Each row was made from one path, in order. Every step used is in the known rows, and no mark comes twice. Write each row's path.
Known rows:
gomi > lafu > poti > nideg: [ 16.3 -24.4   7.3   8.3   0.0   8.6  24.1 -17.4  11.0 -55.4 -46.6  22.1
  27.8   7.7  24.0  -2.6 -37.2   1.2   9.1 -13.1 -18.0  -8.0]
radib > gomi > lafu > poti > nideg > zepe: [  3.3  -7.5  15.6 -13.3 -13.2 -22.2  15.9   1.0   2.1 -58.0 -18.2  22.5
  38.8  29.1  23.9 -20.7 -18.8 -29.4 -18.2 -22.7   5.2  -8.6]
gomi > lafu > zepe > radib: [  8.4  -1.4 -30.0   2.8 -19.9  41.0  41.3   7.4 -12.2   0.0  -8.1 -12.7
  -6.9 -46.6  16.0   3.3   8.9  10.6   2.5  24.5 -69.6   4.2]
radib > gomi > lafu > zepe > nideg > poti: [ 14.9  26.6 -22.8 -12.5 -24.1  35.1  20.6   0.8 -10.7   4.9  -6.1   1.7
   4.6   2.5  30.6 -24.9  -1.0   4.8 -27.8 -11.7 -30.5 -47.3]
radib > gomi > lafu > poti: [  5.7  -4.3 -39.9  10.7  -1.8 -23.0   9.0 -11.2  -5.6 -24.5 -33.9  40.6
  44.3  33.6  12.2   0.0 -23.6 -16.4 -12.3 -23.1   2.4   7.5]
lafu > zepe > radib: [  4.0  10.1 -25.9   7.2 -12.6  45.1  14.4  15.6  -8.5   7.0   7.5 -15.4
  -7.9 -39.8 -11.6   4.2  16.0  14.7  19.5  27.5 -52.9  24.9]
zepe > nideg > poti > radib > gomi: [  5.5  13.3  20.5  -1.4   5.8   8.3  -5.1  26.1   6.2  24.3  17.8 -14.5
  -9.4  28.8 -10.7 -14.2  -3.7  10.6 -27.5 -22.9  34.8 -18.7]
lafu > poti: [  4.4 -24.7 -23.9  19.2  17.9   0.6   2.2 -11.1  16.7 -35.0 -28.2  17.2
  21.2  15.8 -19.6   6.1 -20.5  13.4  17.1  -1.8  -3.8  12.8]
zepe > radib: [  2.2  -1.7 -17.8   4.8  -6.4  18.4   6.2  14.9   3.3  14.2   6.6 -14.4
  -8.0 -23.2 -11.2  -1.3  20.9   2.8  -6.0   9.6 -32.8  26.5]
poti > nideg > zepe > lafu > gomi: [-15.9  10.7  36.4 -48.4  -1.5  -1.7 -14.1 -24.2   1.7 -46.0 -10.8 -19.2
 -17.2   5.5 -17.9  -3.4  18.1 -24.2  23.3   1.9  12.5  15.9]
lafu > zepe > radib > gomi: [ -2.7  43.6 -35.9   1.6 -22.4  27.7  -3.3  27.3 -29.5  20.4  27.1   6.7
  12.2 -18.3  -4.3  -4.7  18.2  -4.9  -1.5   7.8 -36.0  40.6]
poti > radib > gomi > nideg > zepe: [-18.5 -12.9  44.9  -1.9   1.4 -40.3 -24.2  18.6  -4.3  29.2  36.4  -2.4
 -10.6  19.2 -17.4   2.9   5.8 -14.3   3.6   8.3  62.2   6.5]
gomi > nideg > poti: [  2.8  -5.3  -6.0  18.1  22.2 -16.4 -23.7 -28.6  21.5  14.8   3.6   5.9
 -13.7 -11.8  15.4  12.3  13.3   9.9   2.8   2.4  -6.8 -32.3]
radib > gomi: [-13.8  34.3 -25.0  -4.7  -5.9   3.1 -19.3   4.8 -27.0  19.6   5.6  30.3
  16.4  35.3  -8.5  -9.4   5.9 -10.3  -3.4  -2.6  11.1  18.5]
nideg > poti > radib > gomi > lafu: [ -6.4  18.1  -0.6   6.2  21.7 -17.4  14.9   1.6 -19.5  31.1   4.5   9.8
  -1.7  13.3  31.9  20.3  -2.7  12.3 -40.2 -18.4  11.8 -25.4]
nideg > zepe > radib: [ -9.2 -14.8   1.5 -11.1  -7.2   8.3  14.5  26.8  11.3  -3.9  16.4 -33.2
 -12.8 -31.2 -20.7 -11.8  36.6  -7.2 -18.5  19.0 -21.7  11.9]
poti > nideg > zepe: [ -7.3  -3.5  43.6 -20.8  -6.9  13.7   6.2   9.7   4.4 -23.9   7.2  -7.4
  -7.7   1.1  -6.6 -19.6   8.7  -3.6   4.4  10.3  -4.3 -14.2]
zepe > radib > gomi > nideg > poti: [  2.5  28.0 -27.7  11.6   0.9 -30.5 -36.9  -5.9  12.3  37.4  33.2  -2.7
   7.9 -28.0  21.7   2.9  30.4 -18.1 -28.2 -19.3 -14.5  10.7]
lafu > zepe > nideg > poti > radib: [ 17.5  -5.6  28.7   9.1  10.3  49.1  24.9  21.9   9.5   7.7   9.4 -32.3
 -34.0 -16.1 -10.8   2.4 -11.7  46.5   7.0  12.7  -5.1 -36.4]
zepe > lafu > gomi > nideg > poti: [ -7.7   7.3 -15.1  -7.9  25.7 -37.8 -43.8 -66.6  19.5  -8.0  -9.4  -5.1
 -18.4 -10.9   6.2  28.9  18.0  -6.9  22.6  -5.6   1.6  -2.2]
radib > gomi > lafu: [ -9.6  22.6 -31.4  -4.9 -15.6  -1.3   7.7  -3.1 -29.0  14.8 -14.0  31.2
  19.4  29.4  20.7  -8.2  -1.1 -14.4 -20.5  -5.8  -0.9  -3.7]
poti > radib > gomi > nideg > zepe > lafu: [-32.8   9.8  41.5 -27.1  10.3 -55.6 -43.8  -3.4 -16.3  32.3  27.8  -9.4
   1.3  14.5   6.8  -5.8   6.2 -18.5   6.1  17.0  70.3  14.2]

Which path is each row?
[  0.6  31.2  -7.9   9.3  14.3   4.8  23.3   3.2 -30.5  22.1  11.6   5.6
  -6.0  -4.7  33.4  22.6  -8.6  24.6 -18.7   2.4 -10.8 -24.8]	nideg > poti > radib > gomi > lafu > zepe
[  8.8  -6.8 -46.8  14.4 -11.6 -16.4  14.0   6.6   0.7 -20.6 -20.9  17.2
  41.2  -0.4  11.4  -3.9  -7.9 -23.1 -30.6 -23.2 -23.0  35.8]	zepe > radib > gomi > lafu > poti
[ 16.5 -41.2  22.8  -4.4  -9.1   0.2  42.3  10.3  30.3 -66.5 -15.4 -20.3
  18.3 -36.4  15.9 -15.9  -2.6 -18.4 -17.6 -11.4 -36.8   1.8]	gomi > lafu > poti > nideg > zepe > radib
[ 10.9  -6.5  -5.1  -1.2   0.1  31.5   5.5   3.3  25.3  -4.3  -6.9 -18.9
 -15.5   3.1  -8.3 -22.1   6.7  15.4 -17.9  -7.9  -8.9 -41.5]	zepe > nideg > poti
[ -2.0 -26.7  -2.9  13.0   1.3 -11.7 -21.6 -32.0  15.0  -9.9 -15.9  13.2
 -33.7   9.0 -37.9  22.7   5.8 -11.9  44.1  -0.7   9.3  20.8]	lafu > gomi > nideg
[-13.6 -30.4  29.5 -12.7  33.4 -29.6   3.4  -1.6  14.5 -30.7  -9.4 -25.2
  15.0   5.3 -11.9  10.4 -14.9  13.9  13.4  17.4  44.8  10.0]	nideg > zepe > lafu > poti > radib
[-13.2  -1.6  -7.5 -13.4   6.3 -24.7 -46.9 -53.7   4.5  -1.7 -21.1   3.4
 -12.6   4.6 -19.1  19.9   6.1 -16.6  46.6   5.5  17.6  29.1]	zepe > lafu > gomi > nideg
[ 13.6 -19.1  -4.6  -9.4 -29.0  62.7  38.0   4.9  -7.5  -8.8 -30.3  -5.5
  -9.4  -6.9   0.6 -23.6 -19.7  14.4   8.3  16.4 -35.6 -36.3]	gomi > lafu > zepe > nideg
[ -5.7  -5.7 -29.8  -3.1  24.5 -13.3 -22.5 -31.1   7.7 -32.3 -34.6  12.1
  40.0   9.5   0.1   3.3 -20.2   9.1  23.3   7.7   9.0  17.9]	zepe > lafu > poti
[ 10.0   2.2  15.6  -7.0  -2.2   7.0  19.5  16.3  -1.6  21.8  -1.1 -10.8
  -9.9  21.1  16.0 -13.1  -9.7   8.6 -46.1 -24.5  22.4 -40.1]	zepe > nideg > poti > radib > gomi > lafu
[  1.7  27.6 -23.1  11.2 -23.5   1.1 -28.6   8.6 -14.0  32.5  33.8  10.2
   4.9 -27.7   2.1  -2.0  14.5 -16.1  16.6  12.5 -21.9  38.1]	lafu > zepe > radib > gomi > nideg
[ -4.5  28.6  24.1 -25.4 -27.4   3.2  -4.7  35.7  -7.7  -4.7  39.1 -14.5
   9.5 -11.1   0.4 -30.9  26.3 -32.3 -26.5  -7.2  -8.1  27.2]	poti > nideg > zepe > radib > gomi
[  4.6   2.9  16.7  -5.3 -25.3  40.1  29.9  30.5 -30.1  20.5  -7.9   1.1
  -9.5  18.3   1.6 -17.7 -26.3  12.2   2.5   0.2   7.4 -10.8]	poti > radib > gomi > lafu > zepe > nideg
[  7.4  39.0 -31.5  16.9  -5.7  -4.4 -30.3  -4.3  -1.4  29.1  40.5  -3.6
   6.2 -44.1  24.8   7.6  27.6  -6.4  -7.9  -1.9 -36.9   9.7]	lafu > zepe > radib > gomi > nideg > poti
[  7.6 -53.0  10.8  24.1  25.9  -9.0  38.9  -4.5   8.3 -22.5 -40.8   7.1
   4.5   8.3   2.0  22.2 -40.6  23.7   6.6  -3.1  12.6  -2.9]	gomi > lafu > poti > radib
[ -2.5 -38.8  14.6  -2.9 -12.6 -19.3  -7.7  -9.4  33.7 -18.6  11.3 -32.0
 -41.8 -28.9 -48.7  12.3  38.7 -33.7  19.1   0.4  -5.3  29.0]	lafu > gomi > nideg > zepe > radib
[-12.9  17.4  -8.2 -17.9 -22.2 -10.1  -2.4  33.4  -3.3  10.0  32.6 -13.6
   8.1  -5.6 -15.3 -21.6  42.0 -29.1 -32.0   1.2  -5.8  28.6]	nideg > zepe > radib > gomi
[ 19.9  -4.4 -13.4  -4.1 -12.3  51.3  38.7  -5.8   7.0  -7.6 -22.5 -15.7
 -15.0 -20.3  21.0 -14.6  -4.9  25.4 -11.4   1.9 -47.2 -64.4]	gomi > lafu > zepe > nideg > poti
[-12.6   2.7  25.5   9.5   5.4 -26.8 -31.9   5.7 -14.4  48.3  21.8  21.2
  -7.3  27.3  -6.5   9.2 -10.5  -1.5  15.6   1.1  50.1  23.0]	poti > radib > gomi > nideg
[ -0.9  -2.0  14.2  14.1  37.7   2.2   7.9   3.2   5.0  17.8  12.0 -14.7
 -23.9  -3.3  -1.5  25.0   1.2  35.1  -8.3   0.8   7.5 -20.3]	nideg > poti > radib
[ -4.5  30.9 -37.4  -4.7 -20.8  20.2  14.2   3.9 -43.7  12.8  -5.4  33.6
  16.0  13.2  21.0   1.2  -7.8   1.7   0.5   9.6 -21.3  -3.9]	radib > gomi > lafu > zepe
[ -1.8  -6.5  -2.0  23.4  18.7 -22.1  -7.6  18.6  -5.3  -7.4  -5.2  22.5
  25.8  37.9 -19.8  13.2 -30.2   8.6   4.6 -15.3  43.9  35.1]	lafu > poti > radib > gomi
[-13.0  20.1  11.6   2.8  10.8  -2.9  -5.9  20.4 -28.9  33.8  13.5  18.0
  -5.2  33.9 -15.0   6.6  -6.7   6.4   3.5   1.4  35.5  24.2]	poti > radib > gomi
[  4.4 -23.9  23.1  24.4  40.1 -26.6 -10.4 -32.5  24.6   6.1   3.8 -11.8
 -54.9  -7.3 -28.8  46.1   7.2  12.1  21.4 -12.5  23.6  -4.7]	lafu > gomi > nideg > poti > radib
[-18.9   4.1   8.2 -12.3  -9.8 -34.2 -31.5   0.0  -2.2  13.0  24.7  15.7
   7.4  20.7  -9.4 -10.8  16.0 -31.3   1.3   9.6  34.3  -5.0]	radib > gomi > nideg > zepe
[-14.2 -33.3  22.1  -4.4  -0.1 -21.3 -11.9  -9.1  14.6   1.7   8.8  -6.1
 -14.3  -5.7 -11.6  -2.9  13.2  -6.5  19.9  23.4  14.0 -22.6]	gomi > nideg > zepe
[ -0.6   9.6   7.0 -12.9  15.9  -0.6 -24.8 -31.9   9.2 -49.0 -31.1   8.9
  42.0   4.2  22.7 -11.0 -28.0   1.9  26.7  -0.7   5.8  17.1]	zepe > lafu > poti > nideg
[ -2.5 -22.7  15.5  32.6  16.4 -45.0 -30.1  -4.5  10.4   3.9   4.4  27.1
  18.5  28.4 -16.3  20.6 -32.3  -0.3  24.1 -11.6  56.0  31.3]	lafu > poti > radib > gomi > nideg
[ 17.8   8.0  -7.3   2.0  -6.1  55.6  13.2   3.1  15.5  -5.5  -4.4 -15.8
 -14.5 -16.7  -7.8 -13.5   0.5  30.1   6.4   9.2 -35.6 -42.0]	lafu > zepe > nideg > poti
[ 21.6 -21.7  23.7   6.9   2.7  45.6  49.1   8.1   5.1   8.0 -12.1 -29.8
 -32.2 -22.2  13.0   3.4 -18.7  44.4  -8.4   7.5 -19.8 -57.0]	gomi > lafu > zepe > nideg > poti > radib
